What can hang from each mark
j_549: j_913
j_913: j_507 j_549 j_662 j_684
j_507: j_913
j_933: j_606
j_662: j_588 j_913
j_684: j_913
j_588: j_933
j_606: j_549 j_933

Each row was made from one small tree. Brackets hold a mark, then the marks that hang from it, in the order of their numbers. Every link used is in the known rows. Write each row's tree.
Known rows
{j_606 {j_549 {j_913 j_662 j_684}}}: [ -3.8   9.2  23.3 -49.8  -3.2  33.4   8.8   6.1 -14.8  12.7 -24.3   8.9
   1.4 -12.5  28.3  -7.0  25.9  30.2  13.1  -8.9 -46.7]
{j_933 j_606}: [-13.9  20.0  -9.2 -35.2 -17.4  23.2  16.3 -19.8 -14.2 -10.6   8.5   0.6
 -15.8  35.7  -6.1   1.1  31.5   3.8   7.1 -16.5   1.0]
{j_913 j_507 j_549 {j_662 j_588}}: [-22.3  -2.6  33.7 -33.1   3.5  57.8  22.5   3.3  17.7   2.0 -39.5  55.9
  16.2  24.1  25.6   4.0  38.2  58.1   6.5 -14.9 -40.5]
{j_933 {j_606 {j_549 {j_913 j_662 j_684}}}}: [-18.1  23.0  18.2 -66.1 -12.5  49.1   9.4  -9.5 -22.8  -1.6 -14.4   2.7
  -8.6  35.9  13.9 -12.8  27.4  27.8   8.8 -32.2 -29.6]
{j_933 {j_606 {j_549 {j_913 j_507 j_662}}}}: [-34.4  21.7  18.8 -53.8 -19.0  55.5  12.8 -12.3 -29.7   7.2 -32.0   3.1
 -10.4  43.0  14.4 -14.6  17.5  36.9  15.3  -7.3  -9.6]
{j_606 {j_549 j_913} j_933}: [-21.5  14.2   1.1 -29.2 -19.7  11.0  10.5 -14.9 -30.0  26.1 -27.5 -13.6
  18.2 -35.7  42.3  -9.5  31.3  23.7  24.1 -26.6 -56.8]
{j_588 {j_933 j_606}}: [-26.4  14.5  -3.8 -36.3 -17.9  19.7  15.3 -24.3 -32.5   0.3   1.4 -12.5
  21.2  46.6  -2.7  -7.8  36.5  18.4  15.6 -12.9  -5.7]
{j_913 j_507 j_549 {j_662 {j_588 j_933}} j_684}: [-22.9  -9.3  43.3 -44.4   8.2  68.6  17.7   3.1   6.9  -0.9 -31.3  48.0
  50.2  35.6  42.0  -8.6  56.3  78.2   1.9 -23.5 -59.6]
{j_549 {j_913 j_507 j_662}}: [-10.2  17.4  10.0 -39.2 -14.0  52.2  13.7   5.8 -33.5   6.5 -36.5  20.4
  10.5  -4.6  20.8   8.9  21.6  28.2  16.7  34.2   5.7]
{j_684 {j_913 j_549 j_662}}: [ -7.5   6.6  16.0 -42.4   3.8  34.0  11.6   1.2 -12.9  22.6  -4.9  10.0
  19.1 -18.0  27.3 -10.0  31.2  40.2  15.3  -9.5 -22.1]
{j_662 j_588}: [-11.0   0.8  -4.2 -20.1 -11.7  13.4  21.0 -18.4  -0.4 -12.4   0.7  38.0
  -9.2 -12.5  -1.0   5.4  43.2   3.2   4.6 -28.9 -22.8]
{j_933 {j_606 {j_549 j_913}}}: [-26.3  20.6   0.0 -48.2 -24.6  31.6  12.8 -25.3 -29.8   1.0 -19.7 -10.8
 -19.2  25.4   6.0  -9.9  21.1  13.8  14.6 -25.3  -6.8]
{j_662 {j_588 j_933} j_913}: [-31.5  11.1   8.9 -35.3 -18.3  30.7  20.2 -42.3 -37.9  -3.0  11.7  35.3
  21.4 -18.7  18.5 -10.1  45.5  13.0  19.3 -44.5 -12.3]
{j_606 j_933}: [ -6.9  10.6  -8.6 -13.3 -12.1   1.6  14.5  -8.8 -11.0  13.4   4.9  -1.5
  24.0 -21.6  30.1   2.1  40.1  12.7  15.6 -16.0 -45.5]
{j_507 j_913}: [  4.6  37.4  13.3 -23.5 -17.8  17.1  15.2  -6.8 -10.5  10.8   8.1  10.6
 -11.2 -44.9   8.5   4.4  19.0  -5.2  10.9  -6.4 -14.4]
{j_549 {j_913 j_507 {j_662 j_588} j_684}}: [ -9.6   8.9  15.4 -51.4 -10.3  67.2  13.6  -0.9 -22.5 -13.0 -26.0  50.3
  11.5  -7.3  27.4   1.6  43.6  35.3   2.2  -2.9 -14.3]
{j_933 {j_606 {j_549 {j_913 j_507 j_662 j_684}}}}: [-26.9  19.7  21.2 -61.0 -15.1  64.8   9.8  -9.2 -27.0   0.7 -23.6   5.1
  -7.9  45.7  24.2 -17.7  25.9  43.1   7.2 -12.7 -16.5]
{j_549 j_913}: [ -1.5  17.3 -10.6 -31.8 -20.5  22.7  13.6 -10.8 -33.4   0.6 -22.6   2.8
  -1.9 -29.2   9.0  12.7  28.7  -0.9  15.3   7.7   7.9]
{j_606 {j_549 {j_913 j_662}} j_933}: [-18.0  17.9  16.7 -41.3 -11.1  19.0  10.2  -1.0 -25.1  31.7 -31.1  -0.6
  25.0 -25.0  37.9 -11.1  26.2  34.4  25.4 -27.7 -70.7]

Write each row's tree
[ -5.3  -6.1  15.1 -23.7   0.0  52.8  15.4   2.5  11.2  -2.3 -21.9  14.9
  19.1  18.2  55.7   5.7  46.1  51.8  -0.2   5.2 -28.2]
{j_913 j_507 j_549 j_684}
[-10.4  14.5  19.7 -48.7  -6.7  29.1   6.6   1.9 -20.2  21.3 -20.2   1.8
  29.4 -23.2  52.0 -13.2  36.3  40.3  16.6 -30.9 -82.0]
{j_606 {j_549 {j_913 j_662 j_684}} j_933}
[-53.8   5.8   6.6 -45.1 -27.6  48.6  17.0 -42.2 -42.2  -3.9 -30.4  16.6
  12.8  37.5  10.2 -20.6  41.5  39.2  13.8 -35.3 -10.6]
{j_662 {j_588 {j_933 {j_606 {j_549 {j_913 j_507}}}}}}
[-13.7  -6.4  39.7 -43.3   9.5  69.6  18.3   7.2  22.1  -5.8 -26.7  59.6
  23.0  27.1  40.5   1.4  53.2  65.8  -3.5 -24.2 -52.6]
{j_913 j_507 j_549 {j_662 j_588} j_684}
[ -4.7  34.1  44.9 -46.4  -4.1  42.7  19.9   1.7  14.1  10.8 -16.7  50.8
   4.8 -26.4   8.4   8.7  28.2  27.4   6.3 -47.8 -55.1]
{j_507 {j_913 j_549 {j_662 j_588}}}
[  3.4  39.9  44.4 -42.1  -2.5  37.7  16.4  14.1   8.8  22.3 -16.7  22.5
   8.7 -25.3  16.2  11.5  17.9  27.4  11.7 -21.5 -47.3]
{j_507 {j_913 j_549 j_662}}
[-12.4   2.1  30.6 -27.9   4.2  52.2  18.9  15.8  10.7  14.4 -37.9  27.5
  21.1  27.3  33.6   9.2  26.2  56.3  13.2  17.0 -31.9]
{j_913 j_507 j_549 j_662}
[-39.1   2.9  29.7 -41.5 -12.4  46.8  14.7 -11.7 -32.9  17.0 -48.4  23.7
  24.2   6.4  26.0 -14.6  27.9  50.3  21.1  -9.0 -37.7]
{j_606 {j_549 {j_913 j_507 {j_662 {j_588 j_933}}}}}
[-20.8  10.5  25.2 -42.3  -8.7  47.4   7.2   1.3 -23.6  23.5 -30.1   5.7
  33.4 -10.3  65.3 -18.6  35.6  55.3  16.6 -10.3 -66.4]
{j_606 {j_549 {j_913 j_507 j_662 j_684}} j_933}
[ -0.8  14.7  15.4 -47.3  -9.4  62.5  10.1   8.1 -27.7  -4.3 -26.4  23.2
  17.1  -3.0  33.0   6.5  34.4  34.1   6.7  24.5  -4.6]
{j_549 {j_913 j_507 j_662 j_684}}
[ -2.2  -0.8  36.0 -38.0  10.7  63.6  14.2  19.8  17.6   4.3 -26.4  29.8
  28.6  28.3  48.0   3.3  40.9  64.3   1.9   8.7 -46.2]
{j_913 j_507 j_549 j_662 j_684}
[-35.5   0.2  12.6 -36.2  -7.6  47.4  13.3 -19.3 -40.7  12.2   3.3  29.9
  34.5  -7.0  23.1 -28.1  41.0  47.5  14.3   2.1  -5.3]
{j_684 {j_913 j_507 {j_662 {j_588 j_933}}}}
[-27.9  -1.9  21.2 -40.1   0.0  57.6  15.8 -12.4 -13.0  13.5 -13.2  41.3
  20.6  -6.8  35.2 -18.2  41.2  58.2   7.6 -14.1 -18.2]
{j_684 {j_913 j_507 j_549 {j_662 j_588}}}
[-27.1  -0.7  22.8 -49.9   1.8  37.2  14.2 -14.2 -21.6  16.0  -7.9  24.9
  40.2 -11.9  20.3 -20.8  44.8  52.7  14.9 -34.8 -35.4]
{j_684 {j_913 j_549 {j_662 {j_588 j_933}}}}
[-37.6  -4.5  24.7 -42.2  -0.5  59.3  15.4 -15.5 -27.6  18.3 -16.3  31.5
  45.4   3.4  35.9 -25.2  44.9  69.1  13.7 -13.2 -21.2]
{j_684 {j_913 j_507 j_549 {j_662 {j_588 j_933}}}}
[  0.0   4.1  21.2 -31.5   2.8  52.1  12.5  15.6   2.4  -1.7  -2.3  28.8
  14.4  19.7  33.1  -1.1  36.9  40.3   2.2  24.9 -25.1]
{j_913 j_507 j_662 j_684}
[-19.8   6.7  22.0 -54.3 -11.3  66.9  12.9  -5.5 -38.2  -8.6 -30.7  41.2
  35.9   1.8  29.9  -4.4  46.6  46.7   7.6  -1.2 -18.0]
{j_549 {j_913 j_507 {j_662 {j_588 j_933}} j_684}}
[-18.2   6.4  20.7 -37.5  -2.9  21.8  19.5  -4.9  -9.9   1.3 -11.0  40.6
  26.8  11.0  -3.6  -2.8  39.3  28.6  14.3 -23.6 -44.8]
{j_913 {j_662 {j_588 j_933}}}
[ 10.1  31.0  30.4 -37.5  -6.3  39.2  13.7  -0.4   7.0   6.6  -1.5  12.5
   5.5 -33.4  36.6   6.7  34.8  21.9   0.9 -27.2 -41.5]
{j_507 {j_913 j_549 j_684}}
[ -6.2  29.9  55.7 -57.9  -0.6  50.6  15.2   2.3   4.3   8.6  -8.5  43.0
  35.4 -15.8  25.4  -3.1  41.5  45.7   2.4 -55.4 -71.4]
{j_507 {j_913 j_549 {j_662 {j_588 j_933}} j_684}}
[-23.5  25.3  13.7 -60.6 -16.6  38.4  12.7 -10.9 -26.7   5.2 -23.8   1.0
 -13.3  33.0   1.0  -7.8  18.0  24.6  15.9 -24.7 -22.7]
{j_933 {j_606 {j_549 {j_913 j_662}}}}
[-19.1   3.5  18.5 -36.2   1.0  53.9  12.5  -0.6 -18.6  23.4 -14.8  13.9
  23.6  -4.3  40.5 -17.2  30.7  57.3  14.5  14.6  -7.9]
{j_684 {j_913 j_507 j_549 j_662}}
[-16.2   8.1   5.6 -29.9  -4.8  42.7  10.2  -4.4 -30.3  15.8   6.4  12.3
  11.6 -12.1  27.8 -17.0  27.5  35.8  14.3  31.7   7.1]
{j_684 {j_913 j_507 j_662}}
[-30.3   8.5   4.0 -22.0 -21.8  29.2  11.0 -16.6 -32.4  25.7 -35.6  -9.8
  20.4 -20.3  54.5 -11.6  30.0  38.6  23.3  -8.1 -43.3]
{j_606 {j_549 {j_913 j_507}} j_933}
[-12.0  -3.2  39.9 -53.6  11.2  44.8  17.3   3.2  13.0  -0.9 -19.1  44.1
  45.3  20.1  27.8  -0.2  55.6  59.4   2.7 -46.6 -74.3]
{j_913 j_549 {j_662 {j_588 j_933}} j_684}
[-44.9  16.3  22.5 -52.9 -18.6  51.0  12.5 -16.8 -45.3  14.5 -35.7  -9.0
  25.3  54.5  16.3 -20.3  22.3  51.0  23.3  -0.3 -16.9]
{j_588 {j_933 {j_606 {j_549 {j_913 j_507 j_662}}}}}
